What can hang from each mark:
F: P U Y
J: C K Y
B: P
U: F
C: J
Y: F J
K: F J
P: B

Every row comes from one small tree of marks. The marks that hang from a mark follow it in brackets, in alphabetical order. Every link used is in the known rows. Which tree was each row made from?
(in the rows, 128 means zero)
Known rows:
J(C K Y(F)): [135 162 112 100 116 171  89 143 106 163  84 151 128 132  79  86 134 127
 107 121 178 114]
Y(J): [128 117 132 137 118 135 173 118 130 166 138 121 151  94  85 100 114 127
 134 117 104 121]
Y(F(P U) J(C)): [147 158 120 135 150 129 138 115 105 152  92  74 129 122 104 162 156 142
 128 133 130 190]
J(C): [133 131 110  99  84 204 149 156 138 185 129 102 118 109 105 120 121 106
 140 138 111  95]
C(J(K Y)): [119  85 152  70 109 126 122 136 153 166 136 195 126 136 117  71 127 147
 101 115 121  98]
F(P(B) U Y(J(K))): [132 139 122 210 181  94 114  59 116  94 106 133 129 169 114 171 129 118
 115 111 142 178]
J(K(F(P(B) U)) Y): [110 147  95 106 127  58  74 136 139  27 156 171 153 146 177 120 151  72
 149 129 187  97]
K(F(P Y) J): [126 111 136 142 133  80 158 132 131  72 160  91 134 102 184 164 100 119
 139 125  80  98]
B(P): [146 120 107 152  81 151 156 164 142 172 146 129 140  81 137  61 144 105
 174 106 110  80]
C(J(K)): [149  76 164 101 106 149 132 113 174 178 152 171 103 135 131  89 116 149
 122 114  94 110]
U(F(P Y(J(C K)))): [135 165 122 179 169 138  77  44  96 212 104 111 128 153  93 155 151 159
  80  86 149 182]
Y(F(U) J(C)): [125 147 138 142 138 170 151 141 101 167  90  98 127 120  65 154 126 153
 129 153 132 177]
F(U Y(J)): [106 110 136 189 156 157 177 147 112 147 118 114 134 139  68 165  91 166
 114 160 103 139]
C(J(K(F(U)))): [127  77 176  99 117 120 122 160 182 111 185 182 109 143 158 128 118 153
 143 165 114 102]
K(F(U) J(C Y)): [ 76 130 136  71 116 102 145 235 104  80 154 132 179 105 132 178 118  97
 130 175 132  96]
K(F(Y)): [121 113 130 145 102 181 156 160 141 109 146 117 107 118 126 123  85 137
 145 154 101  70]
J(C K): [146 137 119 116 100 187 106 134 141 176 130 142 124 130  96 116 127 111
 133 132 139  96]
Y(F J): [142 129 139 157 128 140 162 105 112 162 109 116 132  88  85  82 115 148
 134 105 120 148]
J(C K Y(F(P U))): [140 167  90 106 140 123  74 151 110 129  93 130 131 153 119 128 163 135
 112 136 183 131]
K(J): [124 100 133 133 105 108 176 153 129 133 170 120 153  87 146 112  91 109
 147 118  82  99]
K(F(P(B) U) J(C)): [112 143 130 101 117  82 136 140 124  43 159  95 143 118 201 204 138  47
 166 142 114 147]
C(J(K(F(U)) Y)): [102  81 164  70 120  99 110 183 162  99 166 205 134 143 140 111 126 154
 121 162 142  93]
C(J(K Y(F(P)))): [157 108 139  82 133  93  94  93 142 149 103 161 111 137 161  64 154 159
  95  87 130 133]

Which tree is each row?
[155 177 121 132 132 140 129  46 101 140  72  82 122 109 120 125 161  84
 130  79 132 210]	Y(F(P(B)) J(C))
[127 121 116 184 166 117 163 116 120 136 121  87 134 140 106 174 117 160
 111 140 100 150]	F(P U Y(J))
[128 133 104 119 103  99 131 133 152  40 176 119 122 121 202 137 139  72
 183 140 133 109]	K(F(P(B) U))
[118 147 104  85 107 164  96 159 122 175 113 156 149 133  81 102 131 105
 107 131 166  86]	J(C K Y)
[130 124  95 177 130 150 147 112 134  96 121 100  95 163 165 160 118 109
 147 134 111 132]	F(P(B) U Y)
[125  94 163 106 137 125 115 158 140 141 115 188 111 156 127  88 128 186
 101 141 143 135]	C(J(K Y(F(U))))
[118  97 144  60 133  63 101 153 169  85 166 179 134 146 179 124 154 141
 119 145 138 104]	C(J(K(F(P U)) Y))
[159 132  93 141 125 125 140 139 135 120 134  95 105 122 167 109 135 148
 151 138 124 123]	Y(F(P U))
[131 137 121 186 152 119 129  61 106 195 128  95 131 125 127 115 129 163
  99  86 113 155]	U(F(P Y(J)))
[115  92 167  56 107 109 112 151 163 120 155 197 132 120 139  82 127 135
 115 130 131  79]	C(J(K(F) Y))
[102 146 117  51 108  74 128 169 114  89 144 100 176  87 166 156 141  74
 125 124 121  93]	K(F(P) J(C Y))
[121 126 111 157 123 134 136 124 141  42 141 108 101 148 183 169 119  98
 160 150 120 116]	K(F(P(B) U Y))
[143 134 106 104  87 109 128  98 157  63 166 111 117 101 202 104 138  54
 179 107 123  97]	K(F(P(B)))
[141 168 121 143 149 128 129  77 100 118  81  84 121 129 123 165 160  99
 139 111 138 216]	Y(F(P(B) U) J(C))
[113 128 105 122 118 146 142 197 112 123 118 137 133 124 110  84 116 150
 131 152 157 100]	J(Y(F(U)))
[115  76 178 138 141 150 130 153 162 106 155 172  86 170 137 162  93 183
 118 174 102 113]	C(J(K(F(U Y))))
[136 129  99 173 120 155 120  97 126 183 148  95  99 139 166 103 124 156
 120  98 114 116]	U(F(P Y))
[137 156 146 160 155 143 107 121 104 158  93 135 134 137  59 149 132 157
 116 146 162 182]	Y(F(U) J(C K))
[126 143 108 114 130  55 133 101  96  71 109 115 149 101 188  93 134  70
 134  68 131 150]	K(J(Y(F(P(B)))))
[110 145 131 142 156 135 142 133 118 113 109  76 129 135 104 221 133 141
 122 164 117 152]	K(F(P U Y(J(C))))
[151 158 146 149 140 155 107  86 102 180  81 131 134 116  55 114 133 141
 114 109 151 172]	Y(F J(C K))
[125 141 144 172 154 180 122  95 105 185  84 124 127 147  37 165 107 150
  89 131 129 151]	F(Y(J(C K)))
[113 137 131 170 156  96 147  94 120  54 125 104 130 137 146 181 124 107
 141 130 123 161]	K(F(P(B) U Y(J)))
[120 156 109 116 135 163  91 180 107 144  91 154 133 151  82 120 133 142
 114 155 184 121]	J(C K Y(F(U)))
[161  93 156  80 111  87 109  94 185 118 171 156 107 124 190 102 145 132
 135 107 100 106]	C(J(K(F(P))))
[109 122 137 191 145 157 142  97  99 204 132 122 131 125  89 108  98 174
 101 105 118 148]	U(F(Y(J)))
